Each row comes from the steps of one walk. Every step used is in the known rows, and no mark comes twice. Write the walk behind each row, first mark first.
(in the rows, 128 means zero)
Known rows:
Y, P, L: [129 122 134 123 158 132 136 127 111 135 123 134 110 170 124 120  75 121
  95 170 122 135 122 137 138 139 141 167 134 116]
M, P, G, V: [ 92 116 131 169 155 157  96 139 133 159 156 136 128 176 174 155  72 171
 132 175 147 120 107 193 163 135 113 160 158  84]
L, H, V: [ 94  79 156  89 136 130 152 132 142 108  90 119 156 118  89 152 156 104
 119 159 115 134  99 124 139  91 113 133  94  86]
G, P, L, H, B: [ 69  83 120  93 124 155 156  78 104 146  96 144 133 170 113 116 102 114
 122 183 136 141 119 105 157  91 153 182 119  73]
Y, V, G, P: [118 111 138 136 207 138 149 102 120 183  90 106 132 168 126 134  89 132
 109 171  93 178 117 175 157 180 125 116 122 115]
B, H, L, P: [ 83 102 136 133 168 157 131 128 144 124 102 139 104 132  66  98 169 100
  87 145 102 165 122 110 126  98  91 112 127 116]
M, V, B, H, L, P, G: [ 91 111 118 126 164 203  93 139 139 139  88 146  57 189 143  72 172 128
  96 157 110 142 130 165 118 108 109 103 154  96]
L, H: [ 78  95 149 111 152 134 133 117 133 113 122 117 144 112 119 139 136 101
 118 152 112 119 113 135 142 102 131 161 115  91]
B, H, V, M, G, P: [114 106 153 111 140 157 159 146 116 155  46 116 161 175  94 125 120 126
 108 178 121 154  75 130 146  72  48  96 139  59]
B, H: [ 98 115 138 118 144 137 118 131 117  99 108 115 120 123 116 122 146 111
  86 147 129 135 111 101 115  97 108 124 133 101]
P, L, H: [ 76 103 126 115 138 147 132 106 132 115 129 145 126 139 116 137 117 101
 110 159 122 110 109 134 126 119 143 176 132  79]
L, H, V, M, G: [106  90 163 103 139 149 154 143 139 138  76 119 176 140 106 163 140 117
 130 162 109 118  87 152 155  70  65 123 132  50]
G, V, M, P, Y: [101 114 144 128 167 153 149 125 127 209 122 119 107 174 142 172  64 149
  93 199 117 128 120 165 179 124  90 127 119  81]
P, Y, V, L, H, B: [ 83  96 119  88 189 147 170  79 137 134  94 120  91 145 116 121 156 123
  95 188 112 142 187 140 157 104 171 150  86 116]
H, L, P, G: [ 98 105 142 176 178 174 126 140 159 157 128 161 112 149 101  87 109 130
 120 144 102 145 128 172 155 131 101 132 144 123]
Y, P, L, H, V: [114  92 144  78 141 128 167 133 136 115  94 137 141 158  92 134 113 101
 106 180 120 137 105 135 131  96 129 160  99  87]
M, G, P, L, H, V: [ 77 101 133  98 138 160 160 120 122 145 102 143 171 187  99 131 105 117
 149 192 123 149  77 156 144 107 121 173 142  56]
V, M: [125 104 157 144 151 143 133 129 122 157  84 119 124 136 114 145 105 123
  95 146 107 112 113 133 160 123  87 116 124  93]
M, P, G, V, H: [ 89 101 131 161 157 166  80 136 119 142 135 147 113 181 182 160 107 161
 129 186 160 118 118 218 149 133 127 149 141  62]
H, V: [125  95 156 112 134 132 137 139 126 126  87 117 139 136  89 151 137 129
 109 155 120 147 104 117 145 122 106 115 108 110]
M, P, L, H: [ 60 117 128 103 142 152 132 103 124 125 151 143 123 157 137 150 115 122
 107 162 123 121 114 136 130 116 140 198 159  57]
B, H, L, P, Y, V: [ 73 126 111 115 214 160 176 119 155 138 117 122  61 141  76  90 141 107
  65 187  90 177 147 133 103 131 110 107 107 139]
Y, P, G, M: [131 117 171 155 186 143 134 151 122 145 120 108 143 162 142 100  30 135
 125 187 117 124 116 205 175 106 126 159 126 113]
Y, P: [132 113 157 122 170 120 136 137 112 134 116 108 127 144 127 120  94 121
 103 163 114 145 126 139 153 123 130 153 117 129]
L, P, Y, V, G: [123 122 135 130 212 161 185 107 151 217 116 121  86 165 109 129  83 127
  84 166  72 174 134 185 124 176 111  94 128 140]
M, G, V: [ 96 109 131 160 155 144  91 131 116 149 141 113 151 165 146 172 103 146
 149 180 138 130  94 173 164 136 109 149 150  95]
G, V, M, P: [103 100 143 152 154 145 115 124 124 183 110 119 124 168 139 189  91 154
 107 175 126 120 103 163 179 127  82 129 133  68]
P, G, M, V, L, H, B: [ 91  62 155 131 144 190  92  89 125 156  78 116 135 194 150 121 131 145
 135 172 125 107 155 204 196  68 142 163 121  64]
H, L, P, G, V, M: [106  82 137 202 177 178 123 142 173 201  95 165 113 170  98 127  86 138
 120 168 108 121 111 204 183 126  62 101 120 100]
B, H, V, P, G: [148 110 152 125 147 164 139 169 169 129  76 141 139 146 105 110 130 141
  77 133 125 132  94 133 137  86  64  71 122  97]
V, H, L, P, Y: [ 91  97 149 118 191 175 150 117 133 163 105 152  79 149  81  99 150  99
  91 181  91 168 155 160 146 130 129 114  93 119]

Write each row's walk:
[100 131 146 151 154 158 115 140 124 142 153 136 125 160 171 123  85 161
 116 149 132 123 121 167 149 127 116 168 178  86] -> M, P, G
[104  93 128 163 186 167 141 107 160 219 108 150  88 183  76 133 101 133
 110 182  97 148 138 195 171 149 135 117  96 145] -> G, V, L, P, Y
[115 109 155  91 141 162 139 121 116 150  80 131 147 191  96 159 116 131
  82 170 117 173  88 135 142  90  85  99 156  41] -> B, H, V, G, M, P, L
[140  93 160  90 137 138 137 140 130 128  59 125 155 140  94 142 170 112
  80 137 115 173  98 106 130  88  73  64 122  85] -> B, H, V, G
[ 80  85 119  92 113 150 136  89 112 115 111 144 122 145 123 136 131 114
 109 161 142 120 129  93 139  84 144 173 129  73] -> P, L, H, B
[126 127 142 141 187 163 132 136 147 208 140 119 138 174 140 157  72 151
 116 185 109 136 108 179 190 139  98 111 127 116] -> M, G, V, P, Y
[ 92  99 160 185 193 180 130 136 153 167 118 140 126 158  85  93  77 128
 132 167  93 142 118 201 178 120 105 133 132 116] -> H, L, P, G, M
[103 105 156 188 172 180 137 136 145 181 122 128 122 164 105 108  44 139
 134 162 104 120  96 215 151 123 108 138 146 114] -> L, P, G, M
[109 112 138 178 156 173 135 138 150 170 130 148 108 156 120 102  75 140
 121 139 113 122 107 186 128 135 104 138 158 124] -> L, P, G
[131 111 144 134 183 151 142 128 157 205 119 123 117 157 117 155  75 139
  92 180 104 137 116 158 187 147 109  98  84 130] -> G, V, P, Y
[129 115 138 136 196 134 131 113 127 152 104 108 122 144 136 154 120 133
  97 150 100 157 127 163 140 173 116 106 135 114] -> Y, V, G
[119 100 179  88 152 149 140 132 118 149  72 104 165 164  99 161 135 131
  90 164 109 181  91 138 157  72  74  85 140  55] -> B, H, V, G, M, P
[100 141 108 110 210 164 182 116 135 170 109 120  28 158 121 105 102 129
  96 193  86 151 136 168 107 172 157 109 117 152] -> L, P, Y, V, B
[ 87 108 141 115 163 138 110 132 125  85 103 125 123 116  95 107 179 100
  84 152 119 156 132  88 143  94 105 120 120 102] -> B, H, L
[ 94  97 145 150 178 155 132 121 145 155 114 141 110 139  70 115 139 114
 110 146  90 163 129 134 158 135 108 127 123 130] -> H, L, P
[ 81 105 159 107 167 163 136  94 123 169 125 133 159 174 130 165  87 117
 115 168  98 140 101 179 171 106 127 163 158  38] -> V, G, M, P, L, H
[108 136 130 164 186 161 138 136 138 157 121 121  95 166 171 141  70 171
  95 164 121 109 127 197 140 148  89 142 168  77] -> Y, V, M, P, G
[ 99 136 108 158 186 169 153 109 112 180  99 124 111 205 133 135  50 147
 116 197 115 132 101 186 140 173 103 154 167  76] -> Y, V, M, G, P, L
[104 117 143 130 168 163 173 120 139 194 130 128  90 152  94 110  80 119
  97 165  91 149 125 150 131 137 116 127 125 140] -> L, P, Y
[ 92  83 147 141 178 164 116 119 130 139  94 153  96 146  77 117 175 103
 106 156 101 161 139 158 144 132 123 117 106 108] -> V, H, L, P
[ 84  78 130 172 172 156  96 123 169 139 111 158 143 156 133 136 127 130
 144 169 132 100 127 218 178 111 142 155 109  90] -> P, G, V, L, H
[128  80 149 146 156 158 144 123 157 173  62 151 113 168  37 133 161 131
 109 139  93 160 122 158 151 133 112  99 108 131] -> H, V, L, P
[124  97 139 123 145 179 107  88 100 221  89 129 126 232 145 136  83 136
 103 164 103 161 109 173 163 176 118 134 153  75] -> M, V, G, P, L
[135  86 155 130 152 139 123 127 138 133  64 137 133 151  67 142 170 130
 107 148 111 151 133 137 170 126 124 108 100 117] -> H, V, L
[131  98 141 158 171 143 109 129 155 179 107 123 133 154 115 170 101 143
 105 155 113 127  99 157 186 148 103 100  98 119] -> G, V, P
[111  91 129  96 132 160 145  94 141 148  96 151 128 151 114 140 126 122
  89 143 121 120 123  99 163  89 124 140 116  82] -> V, P, L, H, B
[ 90  62 124 150 144 159 101 104 149 139  95 157 139 162 139 135 141 143
 142 171 151 110 146 180 192  76 144 152 104  85] -> P, G, V, L, H, B
[ 78  71 133 148 169 138 100 105 155 137 100 138 141 144 102 162 157 113
 133 170 119 118 127 182 181 115 149 149  87  96] -> G, V, L, H
